Each row was made from one walk, in order. Every step used is in the known rows, and no mark comes twice. Write each row's walk.
In the rows, 128 means zero.
Known rows
j-z: [152 136 143 147 154 142 108 134 126 108 132 132  95 110 143 122 133 132
 139 137 147 118 104  86 145 134 147 160 134]
r-u: [130 153 117 130 151 129 131 130 133 119 148 155  92 172 112 131 139 125
 138 117 156 138  90  95 116 139 120 144 156]
f-p-z-s: [140 132 146 125 139 134  89 165 114  89 112 113  96 130  83 117 117 151
 115 128 198  98 102  81 152 139 129 148 112]
f-d-r: [189 164 136 166 144 117 131 147 126 153 118 110  58 167 130 155 167 161
 144 130 159  85  73 120 132 162 135 105 118]
u-z: [143 144 117 134 142 132  99  91 130 148 119 143 111 164 115 142 157 132
 133 119 134 101 100 124 139 134 120 138 125]
j-f-p-z-x: [119 113 169 132  99 116  85 168 127  97 117 135 102 126 136  95 128 169
 166 134 214  90 107  67 147 123 115 177 138]
z-u: [143 155 143 126 165 129 144 153 139 124 135 142 100 136 121 146 149 141
 156 144 120  97  99 110 126 141 103 163 125]
g-d-f-p: [188 153 168 138 135  85  97 146 112 129  99 121  77 156 128 134  77 168
 126 105 225  82  38 104 155 128 161 135 130]
f-d: [179 146 137 139 141 121 113 136 143 137 139 134  75 134 130 154 156 164
 134 148 168  95 112 117 138 145 121 105 122]
f-p-z-x: [132 129 164 137 122 117  90 163 114 100 129 114  91 136 112  95 126 144
 150 117 207  94 105  65 145 141 125 160 129]
r-u-z-e: [108 144 125 141 129 145 102  82 118 125 144 122  92 195  92 138 173 128
 109  99 146 121  83 108 119 141 111 126 141]
f-d-g: [194 169 145 140 138 132  97 137 151 162  87 125  47 156 148 170 165 149
 144 158 191  96  86 125 149 136 140  87 120]
d-r: [163 167 125 163 155 121 127 149 112 138 107 120  84 175 131 133 149 130
 155 112 127 106  70 112 131 152 135 137 125]
j-f-p-z: [135 106 151 130 110 110  94 165 134 108 111 155 112 138 131 115 106 159
 165 141 218  90 118  73 150 117 138 169 143]
j-f-d: [167 130 143 134 118 119 109 142 154 132 128 154  86 125 154 156 161 189
 151 164 176  91 115 121 138 128 111 121 132]
z-x: [138 155 144 138 142 130 101 141 122 108 134 122  91 130 136 112 160 140
 146 122 132 113  98 104 133 141 101 144 124]
u-r: [139 151 120 113 157 123 133 125 153 116 141 156  89 158 129 126 177 127
 147 134 168 140 119  94 139 140 121 143 150]
g-d-f-p-z-x: [168 147 191 156 124  96  93 157 107  99 110  92  65 157 102 113 111 166
 151 109 244  69  22  73 157 137 142 145 125]
g-d: [174 159 133 175 155 116 109 136 122 135 110 136  83 152 128 146 129 143
 171 125 154 106  65 110 130 144 118 121 121]
p-f-d-r: [186 162 134 176 128 101 130 154 139 173 105 114  58 167 133 161 154 175
 165 129 183  73 101 106 130 177 134 122 125]
p-f-d: [176 145 134 152 125 105 113 143 157 156 128 137  76 134 133 160 142 179
 155 146 191  81 140 103 136 162 122 122 129]
e-z-j-f: [135 103 143 180 121 130 110 137 115  64 140 166 120 142 133 139 170 151
 171 174 136 103 149  86 168 109 145 134 125]
r-u-z-j-f-p: [106  94 138 122  90 109  98  86 116 137 130 170 111 192 126 147 132 171
 123 110 184 113 122  78 135 118 155 155 157]
d-r-u-z: [134 167 110 154 144 132 137  92 116 165 118 132  85 227  97 142 172 120
 138  91 143 116  43 113 110 153 128 143 149]
u-z-s: [137 154 117 125 148 155  91  95 121 126 108 120 106 147  92 146 173 149
 100 123 122 104  87 136 140 138  99 131 104]
d-f: [165 157 147 115 149 111 114 133 129 104 126 128  95 151 125 136 132 146
 116 125 155  97  69 118 157 123 146 138 133]
f-d-z: [181 131 151 127 143  92 116 106 133 166 131 142  83 133 121 150 161 158
 109 143 155  80 107 131 134 136 117 106 123]
l-z-x: [148 146 137 162 143 152 107 132 128  96 148 129  98 142 124  92 144 121
 142 148 172  99  93  85 143 132 121 129 118]
g-d-r: [186 177 133 200 157 113 126 148 104 152  90 113  65 185 127 147 142 140
 182 107 146  99  27 112 123 160 130 120 116]
d-z-j-f: [136  92 156 136 119  87 105  98 111 129 119 170 116 142 143 149 161 161
 130 142 105  97 133 106 146 111 136 133 129]
r-u-z: [122 149 109 129 141 136 119  81 133 147 140 155 102 195  98 141 159 124
 127 107 153 124  81 110 116 137 116 144 152]
g-d-z: [177 144 147 165 157  88 110 106 113 165 102 146  90 149 117 142 135 136
 145 120 141  91  62 124 126 135 113 119 122]

Write each row's walk
[135  93 155 131  99  97  90 141 112 110 117 158 110 138 160 137 110 179
 141 131 169 105 148  78 157 117 161 146 133]
z-j-f-p
[156  93 159 164 106 117 111 133 135  97 144 144  83 150 122 173 187 191
 168 177 175  81 134  75 157 134 143 106 123]
p-z-j-f-d
[126  89 146 128  90 105  78  94 112 138 109 160 120 161 144 148 132 180
 129 121 165  92 140  93 159 114 157 146 130]
u-z-j-f-p
[130 145 154 115 173 145 163 135 158 111 152 145  82 122 130 129 184 135
 156 156 162 126 104  70 135 144 125 192 150]
j-z-u-r
[129  95 148 161 116 121 109 134 122  81 131 153 109 156 124 150 167 158
 177 159 144 101 131  66 156 124 145 136 128]
p-z-j-f
[146  83 149 154 103 118  95 133 118  98 134 165 117 152 148 117  94 161
 137 157 208  89 143  60 167 105 182 132 126]
l-z-j-f-p
[131 159 137 102 170 129 166 140 160 122 149 155  87 154 118 140 189 137
 161 148 152 124 109  93 127 146 101 169 146]
z-u-r
[169 114 157 122 120  92 110 111 143 164 119 164  94 123 143 151 165 182
 125 159 161  77 110 134 134 118 106 120 133]
j-f-d-z
[170 139 148 130 134 101 103 116 139 165 109 124  77 113 100 159 162 188
  95 145 167  70 122 128 133 156  97 116 109]
p-f-d-z-s
[118 124 119 144 130 128 118  65 113 130 152 151  99 208  95 162 176 133
 123 109 127 126 107  88 129 139 144 125 143]
r-u-z-j
[161 104 153 150 107 111 107 126 135 116 141 150  83 137 153 175 177 200
 147 165 150  93 139 100 151 130 140 103 121]
z-j-f-d
[142 142 160 138 167 147 140 149 135 114 138 131  94 106 132 136 145 141
 151 151 130 101  95  87 134 139 128 186 130]
j-z-u
[143 151 144 158 169 145 149 163 133  89 148 148 110 135 100 132 162 125
 171 169 137  90 111 104 142 130 109 163 122]
e-z-u
[160 165 120 156 134 130 140  92 129 181 130 122  58 221  95 164 189 152
 129 108 175  95  46 121 111 162 126 113 142]
f-d-r-u-z
[108 156 127 130 131 142 111  85 126 135 147 134  92 185 102 123 182 131
 130 100 150 124  71 105 113 143  92 152 149]
r-u-z-x
[156 139 131 172 122 122 138  74 109 165 142 119  55 233  95 184 206 163
 124 110 150  97  69  99 124 165 154  94 132]
f-d-r-u-z-j
[135  90 156 164 104 112  93 151 106  74 130 164 121 137 139 123 124 163
 155 158 187  95 161  73 173 105 165 147 130]
e-z-j-f-p
[129 142 119 169 133 124 136  76  98 149 130 129  82 242  95 162 187 131
 133  92 118 117  67  92 124 155 157 125 138]
d-r-u-z-j
[148 125 168  89 140  95 165 113 176 166 140 177  79 133 131 158 216 186
 143 179 178  86 110 118 123 129  82 152 151]
j-f-d-z-u-r
[189 166 154 154 152 104 113 131 121 120 110 121  76 163 122 151 124 157
 143 121 174  90  25 118 149 132 139 122 125]
g-d-f
[161 101 154 183 111 127 113 134 128  80 151 157  94 137 131 161 190 182
 164 192 169  83 152  93 168 118 144 103 118]
e-z-j-f-d
[169 136 165 130 140  83 147 126 156 192 126 146  81 128 113 169 158 181
 140 155 160  50 126 116 120 158  97 147 127]
p-f-d-z-u
[137 131 157 159 143 151  90 135 111  85 135  99  86 110 139 117 148 138
 121 128 141 115 105  86 148 137 144 141 122]
j-z-e
[114 116 163  96 129 114 149 165 163 111 132 169  99 148 118 123 157 164
 182 161 232 101 119  57 138 128 115 202 160]
j-f-p-z-u-r
[138  79 170 119 102  69  90 112 102 140 109 169 117 136 150 132 115 173
 113 126 154  90 146  91 152 107 156 146 134]
d-z-j-f-p
[178 130 148 139 128  76 113 112 147 187 119 146  82 132 123 156 148 171
 127 143 179  68 136 117 132 152 115 122 131]
p-f-d-z
[158 154 158 131 176  93 166 108 143 168 123 159  75 162 103 149 186 140
 162 139 156 101  63 106 115 145  89 152 140]
g-d-z-u-r
[125 103 133 144 107 123  92  80 122 127 119 160 120 168 138 163 177 167
 145 137 117  98 128 106 152 119 137 134 125]
u-z-j-f
[161 121 174 111 134  96 143 126 152 169 128 163  92 117 134 165 177 192
 137 174 146  60 100 134 122 123  86 147 129]
j-f-d-z-u
[152 152 126 210 136 118 134  74  89 163 112 122  63 252  92 177 179 140
 161  87 136 110  25  93 115 163 151 109 130]
g-d-r-u-z-j
[159 102 163 175 122  80 104  96 104 144 102 164  98 153 140 163 155 171
 158 138 122  90  88 107 139 120 129 116 122]
g-d-z-j-f
